Known rows, with every step that occurs:
r -> q -> w: [ 19  -5  -7 -22 -28   5  11   7  11 -10 -11 -14  -1   0 -14  -3  -9  18
  20   8   0   4 -16  13   5  22 -21 -11 -12 -18 -13   0 -11  -8  -9  -2
   4  -3   4  -8  11  22   5  11  13  -9  11   9   7]
w -> q -> r -> f: [  9 -13  -4 -17   3   3   9   6  27   2  -4 -14  -1   5   1 -10 -14  12
  23  -2  -6  14 -15  -4  -1  -5 -21  -8  12  -1   0   0   1 -14  -4 -13
   9   9   8   1   8  23   4  13  14 -11  -5 -18  12]
f -> r -> q -> k -> t -> p: [ 11  10  -5  -1 -12  -3  24  14  10 -18 -13  10  -9  20   0   5   2  16
  26  25   3  -2 -22  -2  15 -16 -31   2 -10 -24   2   3  -9  -7 -18   0
  -7   3   4  -7   3   3   2  14  10 -16 -22  -1  10]
w -> t -> k -> q -> r -> f: [  7 -16  -7 -15  21   9   6  -4  32  -1  -2 -10 -12  13   2  -3 -11  15
  25   4 -14  20 -21  16   6 -25 -41  10  11  -2   2  11 -14  -9   4 -12
   5   4  -5  13   6   6  11  12  16 -11   0 -19   0]
q -> r -> f -> g: [ 14 -16  -5 -23 -11   8  15   7  12  -4  -5 -10  -5  13   1 -11  -8  15
  33  -6  -8  12 -10   4   6  -8 -23   3  17   6   5  -7   3 -10  -4 -12
  10 -14  14  -3  10  46   5  14  11 -17  13 -16  13]
k -> t -> r -> q: [ 20   5   0 -18 -19  -4  20   3  24  -3 -10 -11  -9  -2  -4 -16 -19  18
  20   9  -2   4 -16  11  14  -5 -29  -7  -1 -20  -2   6  -6  -8 -22  -7
   1   8  16  -7  -4  -1  18  12  18  -9 -10   0  14]
g -> f: [ 14  -3  -3 -27   9  13   9   4  25  -4  -1 -28  -4  12  -1  -8  -8   7
  25  -5  -9   0 -13  -2  14   6   1   0  13  -2  -1 -12  -1  -6  -2  -7
  10  -2   0  -3  17  25   8  15  16 -17   9 -12  11]
f -> r -> q -> k: [  7   3  -6 -11 -28   0  15   7  10 -16 -19 -11  -2   8  -6  -1   7   9
  23  15  -2   5 -22  -6  11 -10 -38  -5   3 -16  -9  -2  -5  -5 -16   0
   4  -2   7   8  11  25  -3  16  10 -16  -6   1   4]
w -> t -> p: [ 18  -3   1 -15  20   9   0  13  16  -3   6  11 -15  22   2  -6  -2  16
  27  -7   1   0 -18   5   5  10   4  -3   3 -17  -1   4 -18  -2  -6   4
   6  -1  -5 -10   9  17  11   6  13 -13  -9 -28  13]
q -> k: [ 15  -4  -7 -23  10   4   8   3  15 -16  -8  12  -4   6  -3  -2   4   6
  22   8  -4   6 -20  -7   8  -3 -27 -11   7  -4  -7  -5 -11  -2 -10  -4
   8   0   6  -2  15  22   2  13   6 -17   1  -3   6]
q -> w -> t: [ 21 -10  -6 -23  27  22   1   6  13  -4   7  14  -9   7 -10   1  -2  12
  21  -3  -3   3 -15   2   0  19  -8 -11  -5  -7 -16   2 -23  -6  -7   0
   6  -5   3  -5  17  27  20  17  14 -12   8  -3   4]
q -> w -> t -> r: [ 22 -10  -6 -19   2  16   3   4  15   6  17  15 -15   2 -10  -6  -7  14
  18  -7  -4   9 -17  14   3  10 -10 -17  -2  -9 -12   6 -11  -7 -10   1
   4   2  14  -4  12  25  26  16  15  -7   3  -8   4]
g -> f -> r -> q -> w: [  9  -2  -7 -17 -35  15  19  10  14  -2  -7 -34   0  11 -11   2  -3  14
  21   6  -5   1 -16   7  12   6  -9  -1  -9 -14  -8  -4  -1 -15  -4   0
   2  -5   3   2  19  29   4  20  18 -12  12  11   3]
t -> w -> q -> k: [ 14  -5 -11 -13  -1   4   3   0  14  -2  -7   3  -3   1 -10   0   1   0
  24  12  -3   3 -21  -6  -7  -3 -34 -13 -10  -4 -12   0 -15  -9   8  -5
   6  13  12   1  20  10  -7  10   4 -10   5   2   0]
r -> q: [ 14  -1  -2 -21 -22  -4   9   7  16  -7 -16 -21  -5   4  -7 -13  -9  15
  24   3  -2   4 -16   6   8  12 -22  -3   6 -17 -10  -3  -6  -4 -13  -5
   9 -10   5  -1   6  17   3  10  16 -12   7  -3  12]
f -> r: [ 18   2   1 -18  -7   7  12  13   5  -8  -4   6  -9  17  -3  -1  12  12
  28  -4  -2   1 -13  -8   4  -1 -13  -4  15 -11  -9  -8  -9  -3 -20  -5
   6 -12   6  -2  17  33  17  22  14 -21   6 -13   7]
r -> q -> w -> t -> p: [ 17  -8  -4 -13  -4  12   2  12  16  -6   1  -6 -10  12  -9  -5 -12  21
  24   6   4   1 -21  20   5  21  -6  -8 -19 -26  -5  11 -17  -9  -3   7
   2   0  -3 -11   7  12   5   4  15  -5  -1 -10   6]
w -> t -> r: [ 18  -4   0 -20  13   9   2   2  22   8   9   4 -16   9  -1 -12  -7  12
  20 -13  -2   9 -16   8   7   1  -7  -9  11 -12  -8   5 -11  -4 -15  -2
  10   4  16   0   8  23  18  13  17 -11  -3 -22  12]
g -> f -> r: [ 10   3  -2 -20  -4  14  16  10  19  -1  -1 -21  -4  21   0  -2   5   6
  27  -5  -7   2 -10  -9  13  -8   1   4  14  -4  -2 -14   0  -9  -8  -6
   6  -5  -1   4  21  32  11  24  17 -21   3  -9   8]
k -> t -> r: [ 24   4   0 -22   9   0  17   5  21  -2   5  14 -14   6  -2 -11 -10  16
  21   1  -4   1 -12   3  12  -5 -18  -9   8 -13  -3  -1  -7  -6 -21  -9
   2   1  22 -12   3  10  27  17  15 -14 -10  -8  14]
w -> q: [ 12  -4  -1 -15  -2   2   8   7  19  -1  -7  -3  -8   1  -2 -11  -3   6
  21  -2   0   2 -16 -10  -1  11 -15 -10   5 -10 -10  -2  -9  -9  -5  -8
   9   2   1  -4  13  15   8  11  12 -10   5  -9   8]
w -> q -> r -> f -> p: [ 10   3  -2 -12  17  13  17  10  23   4  -9  -9 -14   7  -4  -6 -13  11
  26  -2  -3   3 -15   0   2  -6  -6 -12   5  -9   2   2   8 -13  -8 -13
   3  18   7  -6   7  27  12  15  14 -12  -3 -20  17]
k -> q -> w -> t -> p: [ 17 -13  -7 -12  18  19   5  10  17  -2   9  15 -15  12  -7   3  -8  20
  25   3   2  -2 -23  13   0  10 -17  -9 -18 -19  -5  14 -24  -7   8   2
  -3  -1  -5  -9  10   8  17  11  12  -5  16 -12  -2]
t -> r -> q: [ 18   0  -1 -18 -38  -5  11   1  20   0 -10 -21  -9   1  -7 -16 -17  18
  21  -2   1   9 -19  18  11   7 -21  -9   5 -20  -6   3   0  -6 -15  -4
   8   6  13  -4   2  15   6   5  18  -8   0  -9  15]
k -> q -> r: [ 19 -13  -2 -12  13   3  15   5  32  -2  -3  23 -11   2  -8  -3 -12  20
  24   2  -4   2 -20   5   4 -11 -44 -10  12 -13  -2   9 -11  -4  -3 -15
  -1   2   8   3   6  16   8  21   9 -13  14 -13   2]
g -> f -> r -> q -> w -> t: [  6  -4  -6 -13 -14  22  11   8  24   6  -1 -35  -5  14 -10   1  -4  13
  17   2  -7   1 -14   5  11   1  -3   3 -10 -12 -10   3  -9 -15  -3   4
   3  -4   2  12  17  28  12  24  23 -12   3   5   2]

Rows:
[ 15 -16  -9 -12 -23   7  13   4  13  11  -5 -22  -7  10  -4 -11 -12  11
  35  -2  -7  12 -12   5  -9  -7 -28  -1  -1   7   0   0  -4 -18   9 -10
  13  -5  17   2  15  38  -5  11  10 -11  22 -11   7]	t -> w -> q -> r -> f -> g
[ 15 -12  -7 -16  -5   4  12   1  22   8  -1 -17  -3  11  -7  -9 -17  10
  29   6  -9  10 -16   4  -8  -7 -22  -6  -1  -4  -1   3  -5 -14   5 -11
   9   7  14  -1  12  20   2  11  14 -10   5 -13  12]	t -> w -> q -> r -> f
[ 11  -2  -6 -16 -17  -2  10   2  16 -19 -19 -15  -1   0  -6  -6  -3  10
  20  12  -2   6 -23   1  12  -1 -38  -5   2 -16  -7  -1 -10  -3  -9  -2
   6   3   6   2   7  14  -8   9   9 -12  -3   2   7]	r -> q -> k
[ 16   3 -11 -15  -5  -2  15  -2  17 -12 -13  -4  -1   3 -14   0 -10  10
  24  26  -7  -2 -20   2   7 -12 -41  -4 -19 -16  -3   5 -17  -6  -7  -4
   2   3  14  -4   8  -1  -2  14  10 -12  -3  12   6]	r -> q -> k -> t -> w
[  9 -18  -9 -14 -26   4  18   2  18  -6 -14 -11 -13  10   1  -6  -6  15
  34   5 -10  20 -17  19   5 -24 -51  10   8   8   8   1  -1 -12  10 -18
   7 -13   2   5  10  25   2  11  10 -12  26 -11  -2]	t -> k -> q -> r -> f -> g
[ 13   0  -7 -10  12  -1  14   0  23  -3  -2  15 -12  -8  -2  -7  -6   4
  12  14  -1   4 -21  -9   7 -18 -40 -14  -3  -9  -6   7  -7 -10 -12  -8
  -1  20  23  -3   5  -5  12  14   9  -8 -17   4   6]	w -> q -> k -> t -> r
[ 15 -10  -6 -27 -16  10  16   8   0  -7  -9 -28  -4  14   3 -15  -1   6
  36  -8  -6  13  -8   2   8   6  -3   6  12   4   0 -16  -1 -10  -2  -6
  17 -22   3  -7  11  42  11   9  14 -17  21  -9  13]	r -> f -> g
[ 17 -13  -7 -14  25  18   6   4  19  -1   4  16 -11   1 -12   0  -9  16
  17   0  -4   1 -17   5  -1   4 -26  -8 -12 -11 -16   8 -25  -6   2  -4
   1  -8  -2   3  11  15  20  22  14  -7  23  -1  -5]	k -> q -> w -> t
[ 28   1  -6 -23  15   6  12   5  15  -2   2  15  -7  13 -11  -4  -4  12
  28   8  -8  -7  -7  -2   3  -1 -20  -4  -9 -11  -5  -2 -21  -5  -6  -8
   6  -8  13 -14  14  11  18  19  12 -17   4   2  10]	k -> t -> w
[ 11  -9  -5 -20 -12  18  10   1   7   9   3 -27 -15  13   6 -20  -4   9
  29 -15  -9  19 -12  12   8  -4   1   5  15   4   0  -3  -5 -10  -6  -2
  16  -9  10   4   5  40  18   8  19 -10   4 -18  12]	w -> t -> r -> f -> g
[  8  -6  -1 -10  14   9   3  -2  24  -1  -6   6 -20  10  -4  -2  -1   9
  22   2  -6  11 -21  10   3 -10 -35   5   4  -8  -7   9 -25  -5   5  -7
   6  -3  -7  12  12  -1  11  10  14  -8  12 -10  -6]	w -> t -> k -> q
[ 19   2  -2 -12  11   5  12   4  19   6  -4  11  -8   4 -11  -6  -9   8
  23  10  -4  -7 -10  -8  -6  -1 -26  -7 -14 -10 -10   5 -18 -10  -2  -9
   4   1  14  -7  13   0  15  16  12 -10   3   1   5]	k -> t -> w -> q
[  7   4  -2 -12 -24   6  18   9  22   1 -14 -46  -1  16  -5  -7  -5  13
  25   1  -5   1 -14   0  16  -6  -9   8   5 -15  -2  -7   5 -12  -8  -3
   9  -4  -4   7  14  26   1  18  20 -16   2  -3  10]	g -> f -> r -> q
[ 10   5   0 -10 -35   0  16  11  10  -4 -14 -16  -7  13  -7  -6   2  15
  26   3   1   5 -15  -1   9   0 -23  -1   6 -20  -8  -3  -5  -7 -17  -4
   6 -11   2   3  10  28  10  17  16 -15   3  -6  10]	f -> r -> q
[ 16  -5  -7 -16  15   7  14   3  27   7   4  -8  -3  11  -6  -6 -21  13
  26  12 -12   2 -12  -4  -3 -15 -24  -4  -8  -4   2   6  -7 -16  -2 -13
   4   8  17  -5   7   7  14  18  15 -12  -9  -6  10]	k -> t -> w -> q -> r -> f
[  9   7  -5  -9 -10   1  21   6  12 -16 -16   5  -4   7  -7   1   4  11
  21  21  -5   1 -18 -11  15 -20 -41  -1  -4 -16  -7   0 -12  -7 -24  -4
  -2   0  11   2   4  11   7  22  12 -17 -13   7   4]	f -> r -> q -> k -> t
[ 14  10   0 -19  21  18  15   9  23  -2  -9 -22 -13  13  -5  -4  -8   7
  29  -7  -4 -11 -14   2  15   2  11  -5   3  -6   4  -8   6  -7  -5  -6
   6   7  -4 -10  16  28  14  16  16 -18  11 -13  16]	g -> f -> p
[ 12  -5  -3 -17 -12   1  10   2  19 -12 -12   1 -13   8  -6  -4   0  10
  29   6  -4   7 -21  15   3  -7 -38   3   3  -8  -6   2 -16  -5   5 -12
   7  -8  -6   0  15  -2   9   9  10 -11  17  -4  -4]	t -> k -> q
[ 14 -10  -6 -18  -5  14   2   6  18  -1  -3 -10  -6   3 -12  -3 -11  16
  16   0  -5   2 -18  13   4  19 -16  -9  -8 -16 -15   8 -19  -9  -6   3
   7  -6   4   1   9  21  10  14  17  -5   8   4   4]	r -> q -> w -> t
[ 18 -10  -9 -19 -12   7  10   3  13 -12  -7  13 -12   4 -12   7   0  12
  26  14  -5   9 -23  18  -1   5 -39  -5 -14  -8 -12   4 -19  -8   9  -9
   1  -8  -2  -4  19   0  14  13   7  -8  25   8  -8]	t -> k -> q -> w
[ 13  -3   0 -15  -9   3   6  -1  24   9  -5 -22 -14   2  -4 -18 -15  16
  16  -9  -1  11 -19  15  11   1 -14  -5   7 -19  -9  12  -8  -6 -15   0
   9   6  12   8   1  13   9   7  20  -5  -6 -13  11]	w -> t -> r -> q
[ 22  -5  -2  -9  24   2  13   5  31   9   4  28 -11   3 -11  -4 -15  13
  22  12  -4  -5 -11  -7  -6 -16 -41 -12  -9 -11  -8  13 -14 -13  -4 -13
  -1  10  24  -4   9   2  11  22  10 -11   1  -4   7]	k -> t -> w -> q -> r
[ 13   1  -5  -6  27   0  12  11  17 -15  -6  22 -10   5   3   0  -2   5
  23  17   2  -2 -22 -15   4  -9 -29 -11 -13 -16   2   5 -14 -10  -6  -4
  -5  18   4 -15   5  -7   6   9   5 -10 -20  -7   7]	w -> q -> k -> t -> p
